Each row comes from the steps of one path. Every step used is in the known rows, and no mark comes twice. Write the path behind each row, first mark first.
In the rows, 100 means zero.
Known rows
L D: [111, 104, 95, 151, 97, 96, 94, 94, 84, 75, 104, 102, 114, 79, 97, 108, 133, 96, 108, 95, 96, 89, 109, 88, 114, 116, 99, 101, 103, 95, 96, 99, 110, 96, 87]
D X R L: [99, 88, 105, 41, 104, 96, 118, 101, 110, 99, 62, 97, 89, 104, 115, 59, 69, 105, 81, 103, 98, 100, 109, 99, 95, 69, 106, 114, 96, 95, 67, 83, 117, 101, 115]
L R H: [86, 117, 102, 116, 96, 101, 97, 104, 73, 96, 125, 102, 88, 84, 126, 116, 79, 83, 113, 80, 116, 96, 107, 112, 110, 102, 54, 76, 103, 79, 97, 108, 108, 96, 103]
L D X R Q: [108, 101, 118, 141, 103, 106, 102, 96, 85, 79, 61, 104, 100, 82, 109, 84, 117, 98, 104, 104, 87, 98, 124, 82, 107, 96, 117, 97, 100, 124, 64, 88, 173, 101, 95]
L R: [94, 111, 96, 94, 97, 96, 99, 104, 89, 95, 86, 102, 109, 93, 92, 132, 73, 87, 110, 82, 117, 97, 105, 99, 93, 103, 79, 81, 99, 89, 102, 106, 102, 108, 107]
Q D: [106, 91, 85, 80, 98, 93, 95, 100, 99, 90, 140, 99, 107, 74, 121, 115, 118, 100, 107, 99, 109, 91, 95, 87, 122, 109, 71, 101, 112, 123, 130, 112, 70, 96, 90]
D Y R: [91, 113, 99, 112, 95, 95, 105, 104, 119, 103, 122, 100, 92, 126, 91, 108, 108, 99, 90, 112, 97, 112, 84, 123, 97, 122, 119, 117, 89, 70, 129, 114, 54, 96, 90]
U R L D: [103, 94, 100, 116, 99, 99, 101, 96, 122, 84, 103, 98, 100, 106, 67, 86, 114, 109, 93, 100, 97, 94, 77, 73, 106, 92, 97, 88, 107, 63, 90, 92, 129, 96, 126]
Q D Y: [101, 108, 92, 88, 94, 91, 95, 104, 102, 98, 149, 96, 98, 86, 127, 126, 124, 100, 107, 122, 103, 97, 89, 97, 131, 120, 108, 108, 110, 115, 141, 104, 68, 87, 86]
H R Q D Y A: [104, 120, 94, 113, 98, 117, 94, 105, 86, 136, 141, 99, 112, 106, 95, 116, 100, 93, 111, 103, 114, 111, 96, 111, 85, 108, 97, 91, 112, 125, 106, 106, 103, 98, 97]
L D Y: [106, 120, 105, 163, 94, 94, 94, 99, 87, 84, 113, 100, 104, 90, 104, 119, 141, 97, 112, 117, 92, 93, 100, 98, 123, 128, 136, 108, 101, 87, 112, 91, 104, 88, 83]
U R Y: [85, 112, 96, 103, 99, 92, 98, 102, 100, 101, 81, 105, 106, 123, 56, 115, 102, 96, 88, 99, 97, 99, 85, 70, 106, 85, 115, 102, 79, 78, 113, 103, 49, 117, 119]
L D X R H: [104, 110, 116, 134, 104, 103, 102, 98, 78, 81, 98, 101, 88, 84, 126, 75, 134, 89, 109, 105, 89, 95, 123, 92, 119, 94, 107, 102, 98, 103, 72, 89, 151, 91, 92]
Y A: [116, 95, 69, 67, 97, 107, 104, 101, 96, 114, 95, 107, 115, 113, 107, 94, 104, 97, 96, 106, 107, 93, 103, 105, 105, 119, 57, 109, 103, 92, 95, 80, 29, 118, 99]
R X D Y: [100, 104, 92, 91, 103, 97, 83, 104, 111, 88, 74, 89, 84, 84, 138, 114, 98, 116, 107, 111, 92, 92, 108, 105, 97, 115, 99, 107, 103, 128, 119, 59, 89, 96, 85]
D X R: [96, 106, 100, 54, 106, 95, 113, 103, 89, 96, 56, 102, 92, 108, 105, 79, 82, 93, 90, 109, 97, 100, 112, 91, 94, 76, 112, 113, 93, 112, 77, 87, 96, 108, 107]
Y D X: [113, 55, 98, 72, 104, 102, 102, 91, 75, 107, 74, 113, 109, 102, 114, 87, 93, 111, 94, 117, 102, 89, 104, 97, 123, 109, 107, 121, 105, 113, 91, 120, 50, 118, 103]
L D X R U: [109, 101, 127, 120, 104, 94, 106, 95, 82, 79, 65, 100, 94, 89, 110, 80, 127, 96, 111, 110, 80, 97, 119, 106, 100, 79, 130, 107, 99, 104, 79, 87, 158, 97, 87]
H R X D Y: [99, 127, 87, 102, 104, 103, 86, 106, 92, 115, 100, 89, 101, 108, 95, 122, 100, 96, 112, 97, 105, 105, 104, 119, 63, 98, 110, 102, 104, 120, 121, 83, 95, 90, 92]
X R Q D Y: [95, 119, 107, 98, 98, 104, 102, 99, 109, 101, 95, 106, 93, 86, 113, 112, 87, 97, 109, 103, 91, 109, 118, 72, 102, 112, 130, 78, 100, 138, 84, 98, 150, 109, 93]
Y R: [95, 84, 92, 100, 101, 101, 103, 100, 123, 92, 112, 103, 103, 119, 80, 89, 102, 96, 88, 81, 101, 107, 88, 114, 85, 108, 69, 108, 92, 75, 116, 126, 58, 103, 94]
X R L D Y: [104, 112, 112, 105, 97, 97, 111, 96, 125, 101, 95, 97, 94, 98, 95, 89, 103, 99, 101, 100, 83, 104, 118, 92, 105, 109, 147, 90, 93, 79, 70, 87, 164, 91, 100]
L R Q D: [96, 98, 109, 109, 97, 107, 92, 103, 96, 95, 103, 101, 106, 67, 114, 133, 71, 97, 114, 81, 117, 101, 107, 89, 103, 106, 67, 63, 113, 133, 95, 112, 157, 106, 104]
L R Q D Y A: [100, 105, 108, 104, 95, 111, 93, 106, 106, 116, 105, 102, 103, 84, 122, 136, 85, 97, 116, 103, 115, 107, 108, 100, 111, 120, 81, 67, 109, 127, 101, 101, 144, 107, 101]
Q D X: [104, 79, 94, 60, 102, 93, 99, 104, 91, 87, 125, 96, 99, 81, 139, 94, 116, 104, 100, 113, 110, 91, 94, 97, 127, 90, 74, 116, 112, 130, 124, 103, 73, 93, 94]
H R L D X: [108, 97, 102, 108, 101, 105, 106, 100, 88, 115, 121, 89, 112, 105, 82, 77, 105, 96, 94, 86, 111, 99, 95, 121, 81, 74, 105, 107, 107, 81, 87, 103, 134, 78, 109]
H R: [97, 124, 82, 97, 100, 101, 101, 103, 69, 114, 120, 100, 120, 115, 63, 117, 90, 82, 103, 86, 117, 103, 93, 110, 69, 89, 95, 103, 102, 92, 107, 114, 60, 98, 101]
X R Q D Y A: [103, 114, 102, 85, 98, 111, 102, 100, 117, 115, 96, 108, 95, 97, 115, 109, 96, 97, 107, 111, 91, 111, 122, 79, 105, 120, 116, 78, 101, 138, 78, 92, 140, 114, 96]
H R L D Y A: [114, 111, 94, 115, 96, 111, 102, 102, 99, 135, 138, 91, 115, 118, 78, 94, 118, 94, 100, 97, 108, 104, 97, 126, 87, 102, 114, 103, 104, 70, 93, 94, 117, 84, 101]
U R: [91, 115, 82, 95, 99, 95, 98, 101, 101, 85, 91, 107, 101, 116, 61, 112, 100, 96, 98, 108, 103, 97, 74, 69, 97, 91, 88, 93, 104, 78, 110, 97, 60, 112, 124]
H R X: [93, 122, 83, 97, 105, 102, 93, 106, 97, 112, 109, 95, 109, 114, 66, 110, 85, 89, 106, 78, 109, 107, 94, 123, 61, 88, 84, 94, 106, 113, 108, 99, 96, 93, 104]
D Y: [93, 125, 89, 106, 92, 88, 104, 104, 88, 97, 107, 100, 97, 106, 105, 121, 95, 98, 101, 123, 100, 97, 87, 107, 116, 116, 126, 118, 97, 86, 125, 87, 43, 98, 92]
X D Y: [107, 112, 88, 92, 96, 93, 93, 100, 74, 90, 88, 93, 93, 85, 142, 123, 110, 107, 107, 123, 100, 85, 110, 85, 107, 118, 120, 123, 98, 106, 124, 72, 47, 97, 83]

Which path is each row?
[102, 117, 83, 92, 107, 105, 86, 104, 87, 111, 95, 90, 106, 102, 93, 115, 90, 95, 109, 83, 107, 100, 107, 108, 58, 92, 89, 98, 105, 124, 107, 88, 97, 94, 96] => H R X D
[94, 97, 103, 100, 103, 107, 95, 101, 103, 82, 94, 104, 96, 93, 93, 97, 99, 109, 98, 113, 105, 101, 75, 62, 109, 83, 80, 86, 114, 127, 101, 100, 121, 109, 124] => U R Q D X
[103, 88, 106, 104, 102, 100, 102, 98, 118, 82, 87, 97, 95, 107, 77, 74, 112, 112, 91, 107, 96, 94, 77, 80, 110, 80, 97, 98, 108, 66, 86, 87, 131, 93, 131] => U R L D X
[88, 109, 102, 111, 99, 98, 98, 107, 140, 98, 111, 95, 85, 125, 92, 103, 104, 105, 94, 109, 91, 116, 83, 135, 93, 121, 109, 107, 90, 87, 130, 101, 81, 92, 89] => D Y R X
[96, 91, 115, 99, 101, 108, 96, 104, 94, 96, 86, 100, 101, 70, 126, 119, 71, 101, 109, 91, 118, 99, 106, 95, 106, 93, 68, 73, 113, 137, 94, 107, 162, 103, 106] => L R Q D X
[101, 75, 105, 98, 101, 106, 97, 101, 89, 84, 99, 99, 100, 64, 138, 90, 87, 113, 98, 105, 110, 93, 100, 91, 120, 92, 65, 98, 114, 154, 99, 100, 121, 101, 97] => R Q D X
[105, 91, 85, 84, 106, 99, 84, 101, 108, 81, 68, 91, 92, 76, 130, 105, 92, 115, 105, 92, 95, 87, 113, 99, 90, 108, 70, 101, 105, 132, 108, 64, 90, 98, 89] => R X D
[100, 103, 84, 83, 98, 101, 108, 101, 92, 122, 128, 91, 115, 112, 71, 88, 75, 93, 90, 78, 116, 99, 87, 121, 72, 77, 89, 103, 106, 73, 95, 106, 89, 87, 111] => H R L
[98, 107, 102, 89, 101, 106, 102, 96, 108, 97, 93, 108, 100, 79, 108, 106, 81, 97, 107, 90, 95, 105, 121, 69, 98, 107, 100, 73, 101, 144, 76, 104, 152, 112, 98] => X R Q D
[104, 101, 97, 100, 99, 98, 94, 100, 100, 93, 96, 95, 91, 101, 133, 115, 121, 108, 101, 114, 96, 98, 106, 97, 93, 122, 116, 122, 91, 94, 128, 91, 54, 96, 81] => X D Y R
[90, 109, 105, 77, 104, 100, 112, 103, 77, 92, 83, 102, 76, 101, 134, 66, 86, 90, 95, 107, 97, 99, 116, 101, 107, 77, 92, 111, 96, 103, 73, 87, 100, 101, 103] => D X R H
[92, 108, 120, 115, 95, 87, 109, 100, 116, 100, 117, 99, 84, 123, 96, 98, 102, 102, 101, 117, 87, 111, 81, 146, 93, 100, 126, 121, 91, 63, 134, 110, 61, 93, 80] => D Y R U
[98, 119, 102, 101, 100, 91, 107, 99, 68, 113, 111, 98, 110, 112, 72, 106, 82, 85, 112, 89, 104, 102, 90, 140, 62, 62, 104, 105, 106, 81, 115, 111, 74, 94, 91] => H R U
[93, 101, 97, 113, 100, 106, 93, 99, 109, 84, 109, 107, 100, 91, 81, 112, 99, 106, 102, 106, 103, 99, 76, 58, 107, 96, 80, 77, 113, 119, 104, 103, 118, 109, 122] => U R Q D
[99, 70, 106, 112, 101, 112, 98, 98, 130, 91, 129, 102, 103, 92, 102, 89, 102, 108, 94, 81, 103, 111, 94, 107, 93, 113, 58, 89, 102, 118, 112, 133, 113, 103, 90] => Y R Q D
[112, 66, 103, 62, 107, 103, 105, 90, 85, 113, 61, 117, 107, 112, 106, 87, 92, 106, 99, 115, 94, 98, 119, 87, 112, 109, 133, 110, 99, 116, 73, 121, 79, 123, 104] => Y D X R
[100, 105, 98, 103, 102, 112, 97, 104, 75, 113, 123, 97, 112, 91, 97, 102, 91, 93, 103, 93, 117, 104, 95, 105, 82, 81, 83, 95, 114, 139, 100, 116, 121, 95, 103] => H R Q D X
[100, 99, 101, 94, 96, 96, 96, 104, 126, 101, 162, 96, 93, 101, 115, 116, 137, 101, 103, 113, 101, 109, 85, 110, 117, 124, 107, 108, 104, 106, 149, 122, 70, 87, 81] => Q D Y R
[112, 106, 103, 93, 97, 104, 110, 97, 132, 118, 96, 100, 95, 109, 102, 86, 111, 101, 100, 105, 84, 106, 123, 96, 100, 115, 136, 90, 94, 83, 61, 79, 154, 101, 100] => X R L D Y A
[97, 77, 117, 88, 101, 98, 97, 100, 82, 126, 66, 107, 112, 105, 95, 125, 79, 97, 101, 90, 108, 99, 124, 104, 113, 100, 122, 97, 80, 100, 98, 125, 97, 116, 102] => L R Y D X
[82, 121, 91, 117, 99, 100, 96, 101, 85, 84, 127, 108, 81, 107, 94, 93, 107, 92, 101, 104, 101, 95, 74, 77, 116, 93, 67, 89, 104, 67, 102, 99, 63, 100, 121] => U R H
[117, 87, 100, 117, 93, 101, 104, 98, 121, 107, 121, 91, 99, 95, 116, 79, 121, 114, 94, 108, 96, 91, 100, 117, 125, 117, 104, 108, 105, 66, 86, 76, 123, 84, 99] => R L D Y A
[93, 100, 106, 74, 105, 103, 112, 101, 89, 91, 42, 104, 92, 95, 114, 74, 64, 101, 91, 106, 97, 101, 115, 85, 91, 78, 103, 102, 96, 129, 63, 84, 133, 113, 109] => D X R Q
[104, 103, 116, 129, 103, 97, 101, 99, 87, 93, 66, 101, 101, 95, 103, 90, 133, 91, 100, 103, 86, 98, 130, 91, 113, 92, 136, 109, 82, 111, 80, 93, 141, 100, 91] => L D X R Y
[107, 85, 99, 88, 98, 98, 97, 100, 113, 98, 103, 89, 87, 98, 136, 96, 109, 117, 95, 110, 98, 98, 103, 103, 96, 118, 110, 122, 93, 85, 121, 86, 69, 89, 87] => X D Y R L
[95, 83, 106, 92, 104, 96, 98, 97, 93, 116, 67, 112, 106, 128, 66, 102, 104, 106, 88, 114, 94, 100, 90, 74, 117, 92, 133, 110, 83, 90, 104, 118, 58, 122, 122] => U R Y D X
[100, 114, 85, 85, 105, 106, 85, 106, 126, 100, 71, 98, 85, 121, 94, 114, 113, 112, 106, 126, 91, 102, 87, 77, 92, 110, 99, 93, 105, 106, 110, 57, 86, 109, 115] => U R X D Y A
[94, 119, 89, 124, 99, 111, 100, 101, 67, 113, 105, 102, 118, 100, 74, 110, 70, 89, 103, 79, 117, 104, 92, 106, 69, 90, 90, 90, 106, 116, 91, 110, 107, 102, 106] => H R Q
[102, 67, 100, 100, 99, 93, 98, 91, 80, 127, 84, 111, 120, 103, 89, 113, 98, 104, 90, 93, 96, 91, 118, 97, 128, 117, 127, 115, 76, 102, 107, 129, 34, 118, 92] => R Y D
[113, 67, 108, 104, 99, 98, 107, 96, 105, 84, 97, 88, 100, 79, 123, 58, 104, 115, 83, 97, 101, 86, 99, 113, 120, 87, 84, 114, 108, 81, 80, 84, 135, 81, 106] => R L D X
[96, 80, 118, 98, 101, 90, 111, 95, 118, 90, 105, 102, 92, 115, 86, 80, 96, 102, 97, 86, 89, 107, 87, 147, 76, 83, 76, 110, 94, 70, 121, 124, 75, 101, 82] => Y R U
[104, 107, 129, 169, 95, 93, 99, 96, 108, 89, 120, 98, 93, 104, 94, 103, 144, 101, 112, 111, 81, 106, 97, 130, 106, 113, 136, 109, 95, 73, 120, 109, 123, 88, 72] => L D Y R U
[99, 100, 95, 57, 99, 95, 115, 96, 123, 104, 81, 100, 97, 102, 91, 80, 67, 99, 92, 83, 93, 100, 113, 89, 92, 91, 111, 89, 95, 85, 65, 90, 127, 103, 109] => X R L
[102, 76, 96, 89, 108, 106, 89, 100, 142, 87, 90, 94, 89, 105, 106, 88, 104, 113, 97, 80, 95, 106, 105, 117, 72, 111, 62, 100, 95, 109, 116, 101, 93, 99, 87] => Y R X D
[104, 79, 105, 35, 105, 96, 107, 102, 115, 98, 114, 94, 91, 86, 133, 75, 106, 105, 97, 108, 102, 97, 106, 92, 116, 83, 96, 104, 108, 124, 99, 100, 121, 94, 102] => Q D X R L
[113, 52, 107, 50, 106, 104, 109, 88, 101, 120, 64, 110, 100, 110, 107, 71, 83, 114, 92, 110, 93, 95, 118, 93, 112, 102, 130, 109, 100, 106, 65, 116, 102, 117, 110] => Y D X R L
[88, 127, 96, 96, 99, 100, 105, 98, 85, 97, 114, 108, 82, 96, 118, 88, 88, 83, 104, 90, 93, 100, 122, 90, 105, 100, 89, 86, 92, 92, 73, 97, 102, 104, 98] => X R H
[99, 98, 103, 120, 95, 102, 95, 100, 96, 93, 119, 100, 98, 68, 132, 114, 92, 111, 104, 110, 104, 98, 95, 91, 126, 117, 94, 92, 114, 140, 111, 100, 113, 99, 91] => R Q D Y
[89, 113, 86, 95, 105, 98, 90, 104, 126, 82, 77, 102, 93, 114, 62, 107, 92, 105, 99, 100, 94, 102, 74, 81, 92, 91, 79, 84, 107, 97, 106, 82, 96, 108, 124] => U R X
[90, 121, 90, 108, 98, 95, 100, 105, 68, 134, 116, 99, 124, 120, 61, 117, 90, 80, 94, 77, 111, 105, 104, 114, 78, 83, 119, 110, 78, 91, 115, 118, 52, 100, 97] => H R Y
[96, 107, 88, 91, 99, 101, 99, 104, 108, 121, 83, 107, 107, 136, 59, 109, 111, 96, 89, 106, 98, 100, 91, 77, 108, 97, 100, 101, 79, 75, 105, 91, 42, 123, 121] => U R Y A
[95, 94, 89, 81, 98, 95, 106, 99, 123, 91, 94, 99, 97, 113, 67, 87, 84, 110, 84, 98, 103, 95, 68, 77, 101, 83, 85, 93, 106, 62, 92, 93, 87, 101, 134] => U R L
[104, 109, 113, 166, 96, 100, 97, 98, 110, 88, 126, 100, 101, 107, 95, 109, 153, 97, 108, 109, 89, 106, 97, 112, 110, 131, 130, 109, 94, 77, 117, 110, 118, 87, 80] => L D Y R
[105, 59, 107, 87, 101, 94, 102, 94, 79, 127, 68, 110, 114, 108, 104, 95, 96, 107, 87, 103, 96, 90, 119, 103, 127, 101, 130, 127, 75, 107, 101, 123, 40, 120, 93] => R Y D X
[100, 111, 92, 117, 100, 111, 94, 101, 78, 113, 134, 101, 117, 89, 88, 115, 91, 91, 107, 83, 117, 106, 94, 100, 80, 94, 84, 87, 114, 133, 106, 120, 117, 95, 99] => H R Q D
[99, 63, 97, 81, 100, 100, 111, 98, 146, 99, 118, 95, 97, 114, 86, 64, 83, 111, 77, 75, 101, 105, 86, 126, 86, 100, 63, 106, 94, 60, 102, 120, 87, 95, 102] => Y R L
[94, 106, 121, 91, 97, 87, 104, 100, 85, 94, 79, 101, 98, 91, 100, 122, 67, 92, 119, 87, 104, 97, 102, 128, 86, 76, 85, 84, 105, 81, 107, 105, 112, 104, 96] => L R U
[106, 103, 96, 118, 99, 104, 101, 98, 88, 115, 133, 92, 117, 102, 71, 91, 106, 94, 99, 77, 110, 98, 97, 117, 80, 87, 99, 98, 107, 73, 91, 107, 129, 83, 105] => H R L D
[103, 109, 114, 167, 100, 102, 90, 101, 129, 86, 116, 96, 95, 105, 92, 105, 145, 103, 108, 104, 82, 110, 100, 120, 105, 132, 125, 100, 95, 90, 115, 102, 135, 83, 81] => L D Y R X
